What can hang from each mark
vutu: lavin
naze: lavin lora
mosi: bugim naze
gafe: bugim naze
lora: mosi
suvimuz: bugim lora mosi naze
lavin: lora naze vutu
bugim: gafe naze suvimuz

Each row was made from one small tree. The marks that hang from a mark follow it in brackets, in alphabetical order. Every link used is in the known rows. Write each row's tree.
Known rows
mosi[bugim[gafe] naze[lora]]: [ -8  -9  -6   2  17   0   3  -4   0   0  -8  -9   6 -16   4   4 -21  -7
  14 -15   7   9  -1  -8  14   1  10   5 -11   0 -16 -12  -6 -12  -4   3
  -3   9  -1  -3   0 -10  -3  12  -4   1  -5  -5  -6  23  -5  -5  -4 -14
   6 -20]
lora[mosi]: [-10   7   0 -13   7  -4  -8   1   9   2 -21  -6 -15   3   7   1 -17   5
   4 -13  -1  -2   8 -10   2   2   0 -20  11  10   6  -5  -4 -14   9  12
   2  10   5  -1  -2   4   6  10   5  22 -10  19  -3   5   9 -18  -5 -16
   9  -4]
bugim[gafe naze]: [  1  13  -8  -5  13  -4   2   5   6  13 -25 -18 -12   0   5  -2 -22 -12
   1 -18   9   1  -1 -13  16  -2  -4 -11  -3   6   7 -10  -9 -11   2   9
 -14  29  -2   6   1   3  -4  12   8  -3  -6   5  -7  15  13  -8  -3  -4
  -5  -6]
naze[lora[mosi]]: [-15   7   5  -6  -1   5 -11   0  11   5 -12 -14  -6   6  15   3 -21   0
   5 -14   3  -4  10   3  15   7  -2 -16  14   6  -2   4  -8 -13  -6  16
   8   3   2  -9  -1  -3   9   8   5  24  -7  22 -12  17   3 -22  -5 -16
  15 -13]
lavin[naze[lora[mosi[bugim]]] vutu]: [ -4   7  -6   4  13  12  11  -2   1   6   2  -7   0 -11   9  12 -12   1
 -10   0  14   5   6   3  10 -10  18  -8   4   4   2   0  -1 -10   8   9
  -8   5   0   1   0 -18  -1   1   4   6 -12  10  -7   7  -8  -4   8   0
  18   3]
mosi[naze[lavin[vutu]]]: [-24  -3 -11   7  11   4  11   0   8   8  -9  -2  -7 -10   5   8   1   4
   3 -14   2  -9  15 -13  -1   8   8   5 -11   7   3  -4  -1 -17  13  -2
 -13  10  -3   7  -4   1  -8   3  19   3  -8  14   9   7   4   5 -12  -1
   9   3]
vutu[lavin[lora[mosi]]]: [-15   2  -1  -4   6   9 -11   4 -12   3 -26  -9  -9  10   6   6 -15  -6
   3  -2  -4 -11  14 -23   2   5  -4  -6  18  15   8  15   2 -12   8  16
   1 -11  -5   7   2   0   7  -6  11  36  -4  16  -3  -3   3 -11  -8 -15
  15 -17]
naze[lavin lora[mosi[bugim]]]: [-18 -11  -6 -14  -1   6  -9 -10  22   4 -19 -16   1  -4   9   7 -12   4
  16 -16  -1   2   1  16   2   2   9   5   3   0 -15  -6   3  -8   2  10
  11  -2  -8  -3  -2 -11   5   5  -6  17  -2  18  -7   9 -12 -11  -1  -6
  25 -22]
gafe[bugim[suvimuz] naze[lavin[vutu] lora[mosi]]]: [-11   0   1   8  -3  -7 -26   7  15   3  -9  -8   2  18  12   4   5  -5
  14  -5   3   6  -1  19  15  -7  11  13   5   5 -23 -12   1 -20   3   7
  10   5  -9 -14  -1 -16   4  -2   1  -2 -19  19   4   4   4  11   9   3
  13  -2]
vutu[lavin[lora[mosi] naze]]: [ -9   4   2  -6  11  16   5   7 -22  10 -29  -5  -9   9   5   6 -15  -9
   3   5   3  -7   5 -15   3   4   5 -13  15  29  17  17   4 -10  11  15
 -10 -10  -5  10  -2  -6   0  -7  11  26  -7   9  -4  -1   4   2  -4  -9
  16 -14]
mosi[bugim naze]: [-13 -12  -4   8  17  -6  11  -4  -4  -4 -11   4  -7 -18   0   4 -11   1
  13  -8  -9  11  12 -17  -2   2  16  -1 -10   7  -8 -18  -4 -13  13  -5
  -6   4   1   4  -6 -10   0  18   7   2  -8   1   7  15  -1  -2  -7 -17
   3  -6]
gafe[bugim[naze[lavin lora] suvimuz]]: [ -9  -5   2  14  -5  -3 -17   8  17  15 -18 -23   0  12  10  -1  -9 -13
  21 -13  -3  13  -4  19  19  -4   6  11   9   1 -26 -17  -8 -10  -9   0
   7  11 -17   2  -4 -15   6  14   7  -8  -8  19   4  15   0  -2   6   3
   5 -14]
lavin[lora[mosi[bugim[suvimuz[naze]]]]]: [  2   3   5  -3   2  -9 -15  -6 -15   6 -18  -4 -11  -3  -2   5  -9  -3
  -2  -8   1   5   5 -14   1 -20  10 -11  10   5   4  -6 -11  -9  11   9
   9   3  -2  -8  -5 -17   2  -2 -12  18 -10   3   4   7  -4   1  -6 -10
   7 -21]
lora[mosi[naze]]: [-16   3   2  -7  14  -6  -2  -3   1   5 -24   6 -18   0   4   5 -16   2
  13 -13   0  -1   4 -11   0   0  10 -23   3  19   9 -11  -4 -17  16   8
  -7   8   9 -10  -6  -3  -1  16   8   9 -15  10   2   9  16  -7  -9 -17
   5  -3]
suvimuz[lora mosi[bugim[gafe] naze[lavin]]]: [ -6 -24 -13 -22  18  -5  -7 -13   8   6 -16  -2  -8 -19 -13   9  -1  -3
  12 -20  -1  -1  -6  11 -13   1  10  17 -24   6  -9  -4  -4   1   0   8
  -3  10 -16 -10  -9 -11 -22  10 -11  -6   7  -7   8  15  -4  16  -7  -5
   7 -28]
suvimuz[lora[mosi[naze]]]: [-15  -5   6  -7   5  -2  -7  -5  -3   8 -16   9 -22   0   3   6  -9  -2
   9  -8   1  -8  13  -4  -2   4   4 -14  -2  12   9   3  -5 -10   2  16
   3   2   3 -18  -4  -7  -2  16   2   8  -7  14   1  19  13  -4 -11 -16
   5 -16]
naze[lavin[vutu] lora[mosi[bugim[suvimuz]]]]: [-10  -3  -8  -3  -4   1 -20  -6  25   8  -4 -18   4   0   7  13  -3   4
   1 -16   9  -1   0  20   3 -14  13  15   9 -16 -14  -5   2  -7   7   4
   9   6  -8  -1   4 -19   5  -2  -4  13  -7  19  -1   3 -13  -7   7   7
  24 -16]
suvimuz[bugim naze]: [ -4  -6  -3   6  11   2   7   4  -3   1  -7  -5  -8 -12   0   1   3  -1
  -4  -9   0   0  20 -16   2   7   0  -1 -13  21  -3  -3  -5 -22  -4   6
  -3   7   4  14  -4   7  -9   4   2   3   4  -2  18  10   9   3  -4 -18
  -4  -1]
vutu[lavin[lora[mosi[bugim[suvimuz]]] naze]]: [  1  -3   4  -2   8   6  -7   5 -21   8 -28  -7  -4   8   0   7 -12 -10
   6   5   2   2  -4  -6   0 -11  15  -1  16  16   9   5   5  -4  16   6
  -5  -8  -8  10  -2 -21   3  -4   1  19  -9   2   1  -2  -3   5   4  -5
  15 -22]
gafe[bugim[suvimuz] naze[lavin[lora[mosi] vutu]]]: [ -7   2  -2   8  -2  -8 -22   7  -6   3 -12  -4  -5  14   4   3   9  -5
   4   0  -3   6   2  -5   8 -12  12   9   4   6 -14 -14  -2 -18  12  10
   8   5 -12 -13  -2 -13   2 -13  -1   3 -20  15   8  -5   1  17   1   6
   8  -2]
lavin[naze[lora]]: [-10   4   5   4   5  14  17   9  -3  11  -9 -16  -3  -2  16  -2 -16  -5
   1  -4   6  -3   9   4  21  16   2 -14   5  18   5  10  -9 -11 -11   8
  -8   6  -4   6  -7  -6   1   5  14  13  -4  14 -12  25   0  -5  -4 -11
  10  -9]
naze[lavin[vutu] lora]: [-24   0 -10   6  -4  15   1   2  21   9   3 -23   4  -5  17   8  -3   3
  -6 -15   5 -13  20   3  14  12  -5  12   1  -6  -7  11  -3 -13  -8   6
   1   5 -11   8   2  -1   2  -7  15  18   1  27  -5  12  -9  -9  -6   2
  20  -8]
gafe[naze[lavin]]: [-21  -2  -2  -4   2  -3   5   5   7   2 -24  -5 -11   5  11  -4   2   0
  12  -8 -10  -7  17  -3   4  21   1   0 -11  18  -1  -1   0 -18   6   5
  -6   7  -7   1  -9   2  -2  -1  13   6  -8  15  -1  14   9  11 -10  -9
   6  -6]
gafe[bugim[suvimuz[lora]] naze[lavin]]: [ -9 -16   6   5  -6 -12 -19  12   5   1 -15  -5  -8  14   7  -5  12  -9
  19  -2 -12   5   6  14   8   8   2  19  -7   9 -20  -8   0 -13  -8   6
  13   4 -18  -8  -4  -8   2   4   0  -4  -8  16  10  16   5  19   2  -5
   1 -14]

Which tree is each row?
[ -6  12 -11 -15   7   0  -6   0  -3   7 -20  -9  -7   4   4   4  -4  -3
  -6 -11  11 -11   0 -17   8  -3   0  -1  -8   9   8   1  -1 -18  12  20
  -6  16  -4 -10   2   4  -9 -19  -5  10 -13   6  -9  -1   5  10  -8   3
  10 -10]
bugim[gafe[naze[lavin[lora[mosi] vutu]]]]
[  3  -5   2   3  12 -17 -21  11   8   2 -11  -6  -6   3  -2  -2  -1  -6
   8 -16  -7  10  -1   3   3  -7   2   1   5  18 -14 -10 -15 -15  -3  -1
   2  15  -9   4 -11  -3  -8  13   1   6  -4   6  20   7   8  10   2 -13
  -4   4]
gafe[bugim[suvimuz[mosi naze]]]
[ -6   5 -12 -13   9   0   4   2  16  18 -33 -20  -9   1   4  -1 -16 -10
   9 -23   9  -3  -6  -2  11   2  -2   1  -9   6   2  -9  -3 -11   5   7
 -12  26  -9  11  -2   5  -9   7   5  -5  -3   9  -5  10   9   1  -4   4
   2 -13]
bugim[gafe naze[lavin]]
[ -9  -2  -3  13   8   1   3  -7   7   6 -11 -14  -3 -11   7   3 -18  -7
   8  -7  -4  13  13   1  11   1  11   0   0  -4 -13 -13  -9  -6   0   2
  -2   5  -6   2  -5 -20   6  17   8  -4  -4  10  -5  22  -6 -13   3  -9
   7 -14]
mosi[bugim[naze[lora]]]
[-13  13   5   2   3   2  -7  -4  10  17 -23 -12 -14   6  12   4 -23  -8
   9 -12   5   0   8   8  16  -1   6 -20  11   9   1  -6 -10 -10   2  13
  -3  10   2 -13  -6 -15   5  18  11   0 -11  17 -11  20  11 -16  -1  -8
   8 -11]
bugim[naze[lora[mosi]]]
[ -4   1 -21 -15   6   7  -5  -8   3   5 -11 -16  -1 -12  -2  10  -5   3
 -10 -13  10  -2  -1 -19   0 -16   6  10  -1  -8  -1  -4   2  -8  15  15
   4  11 -10   2   6  -3  -4 -17 -11  19  -4  11  -3 -10 -16  -2  -5   8
  19 -15]
naze[lavin[lora[mosi[bugim[gafe]]] vutu]]
[  7  -8 -10 -13  17  -8 -10  -9   7   9 -14  -9 -13 -15 -10   4 -11 -10
  -1 -15   0   5   0   8  -4  -5   6   6 -13   0  -5  -4 -12   4  -2  12
  -4  18 -15  -9  -7 -14 -15  14  -8 -11   6  -5   1  18   0   2   1  -5
  -1 -21]
suvimuz[lora mosi[bugim[gafe naze]]]
[-10  -5  -2  11   1  -8 -25   9  16   3  -2 -12   4  10   7   3   9  -6
   9 -10  -6   3   4  24  11   1   9  22  -1   6 -27  -6  -8 -14  -4   2
   2   9 -18 -12  -8 -17  -7  -3   7  -6 -11  12   9   8   0  18   7   3
   9  -1]
gafe[bugim[suvimuz[mosi]] naze[lavin[vutu] lora]]
[  6   1 -13 -18  12 -14 -19  -5  19   7 -18  -8  -2  -3  -5  10  -3   0
  -1 -22  18   2 -15   4  -3 -30  11  10  -3  -4   0 -13   3 -14  18   3
  -1  22  -3   5   4  -6  -8   0 -18   4 -11   1   8  -6   0  12   7   6
  10  -8]
lora[mosi[bugim[gafe suvimuz[naze[lavin[vutu]]]]]]
[-24   0  -9  11   6  10  12  -3 -10  11  -8  -5  -7 -12   4   9   1   1
  -3  -9   0  -9  18 -25   3   5   7   3  -7   6   5   2  -7 -14  12   4
  -8   3  -8   0  -4  -4  -8  -8  15   9  -8  12   7   7  -3   6 -18   1
  11  -8]
mosi[naze[lavin[lora vutu]]]
[  1  -4  -9   0   3  -9 -16   3  14   2  -5 -19   9   0   6   3  -1  -6
   2 -14  10   2  -5  10  14  -9   9  25 -10 -13 -17  -8   0 -11   1   0
  -1  18 -11   0   5 -14  -2  -6  -8  -3 -10   1  -5  12  -8   9   8   5
  10 -17]
mosi[bugim[gafe[naze[lavin[vutu] lora]] suvimuz]]
[ -8   2 -14 -13  12   4  -5 -11  18  10 -10 -10   4 -11   5  13  -5  -1
   0 -19  21  -5  -2   5   5 -14   6  11  -9   3  -5   1   3 -18   3  11
   0  11  -5   0   2  -5 -10  -5 -11   7  -3   5   0   3  -5  12   1   4
  18  -8]
suvimuz[naze[lavin[vutu] lora[mosi[bugim[gafe]]]]]
[ -5  -4  -2  -4  15  13   6   1 -22   5 -28  -4  -5   0   1   8 -14  -8
   5   7  -1   2   3 -15  -2  -3  13  -4  11  22   9   7   7  -7  16  11
  -7 -13  -7  12  -2 -14   2  -4   4  23  -7   4  -2  -4  -5   4   1  -9
  17 -15]
vutu[lavin[lora[mosi[bugim]] naze]]
[-16  -8  -3   1  15   5  -6  -5 -20   0 -26   4  -6  -1  -1  10 -15  -7
  13   0  -6   1   9 -23  -6  -4  11   0   7  14   1   1   4 -11  18   9
  -2 -16  -3   3  -1 -13   4   2   5  22  -8   3   4  -3  -1  -1  -6 -14
  14 -20]
vutu[lavin[lora[mosi[bugim naze]]]]
[-10   6 -12   9   8   6  -4  -2   1  12 -15  -9 -10  -1   2   6  -6  -6
   5  -4  -1  12   6 -15   4 -16  11   0   6   6 -10 -18  -4 -14  13  13
   1   7 -13  -3  -2 -10   0   1   5  -1 -11  20   8  -8  -2   2   0   8
   8   3]
gafe[bugim[naze[lavin[lora[mosi] vutu]]]]
[-19  12  -6   1   2   8  -3  -7  21  22 -17 -16  -9   1  11  12 -11  -3
   2 -15  11  -6   8  13   8  -5  10  -4   5   0  -1  -4  -3 -11   8  10
  -6  11  -5  -7  -2 -15  -2   5  13  -4 -10  22  -6   8   4  -6   1   9
  17  -5]
bugim[naze[lavin[vutu] lora[mosi]]]
[ -9 -20  -8 -17  12  -3  -5 -14  11   8 -13   1 -11 -21  -9   8  10   0
   4 -16  -7  -4  12  17 -19   4   6  17 -20  13  -5   7  -5  -4  -2   6
   2   0 -19  -2 -16 -10 -20   6  -9   2  13   1  17  14  -6  25  -7  -6
   9 -18]
suvimuz[lora mosi[bugim] naze[lavin]]
[  3 -13  -5 -15  12   1 -11  -4  -7   6 -14   1 -13  -7  -7   7  -7  -6
   4 -10  12  -2   0  -7   0  -2   4  -2 -17  11  -1  -6   1 -13  -3  22
   5  11   8 -15   4  -1 -12   9 -16  -3  -1  -6   7  12  13  -4   0 -13
  -1 -23]
suvimuz[bugim[gafe] lora[mosi[naze]]]
[  6  -4 -10  -6  17   0   4   5  -2   3 -11 -11  -4 -11  -2  -1  -2  -6
  -6 -15  11  -1   7 -19   8   2  -4   2 -18  19  -2  -4  -4 -23  -8  11
  -4  19   5  14   1  14 -15   1  -9   1   4 -11  13   8  10   6  -2 -14
  -7  -6]
suvimuz[bugim[gafe] naze]
[  5  -4 -21 -12  15   8  -2  -4  -4  12  -5 -14  -2 -19 -14  11  12  -3
 -21 -18  11  -9   4 -14  -5  -5   2  16 -20  16  -1   5 -10 -15   0  15
  -8  18  -9   5  -4   5 -34 -21 -13   0  11 -15  19  -7  -2  21  -6   5
   4 -11]
suvimuz[bugim[gafe] mosi naze[lavin[lora vutu]]]
[ -7   1 -10  -2  -3   1 -14  -5   3   8  -9 -15  -4  -3  -1  11   1   4
  -8 -11   2  -1   3  -8  -3 -18  11  10   8 -13  -2  -5  -2  -5  17   7
   8   5 -10   1   3 -15   2 -13  -6  17  -8  16   4  -6 -15  -2  -2   9
  19 -17]
naze[lavin[lora[mosi[bugim[suvimuz]]] vutu]]
[-12   0 -15  -5   3   9  -3  -9   1   5  -8 -11  -5 -13   0  11  -1   7
  -9  -8   0  -1  11 -18  -5 -11  10   7   3  -7  -1  -3   0  -8  17  11
   4   2 -11   2   2  -9   0 -14  -3  20  -5  16   2  -8 -17  -3  -6   6
  21 -11]
naze[lavin[lora[mosi[bugim]] vutu]]
[ -9  16  -7   3   3   7  -5  -1 -10   5  -1 -10 -11  -4   6   9  -9   3
 -21  -5   4  -8  20 -33   7  -9   1 -16  13  -1  11   6 -11 -13  11  18
   2   6   1  -7   4  -4   4 -13   6  26 -10  20  -4  -2  -4 -14 -10  -3
  12  -2]
lavin[lora[mosi] vutu]
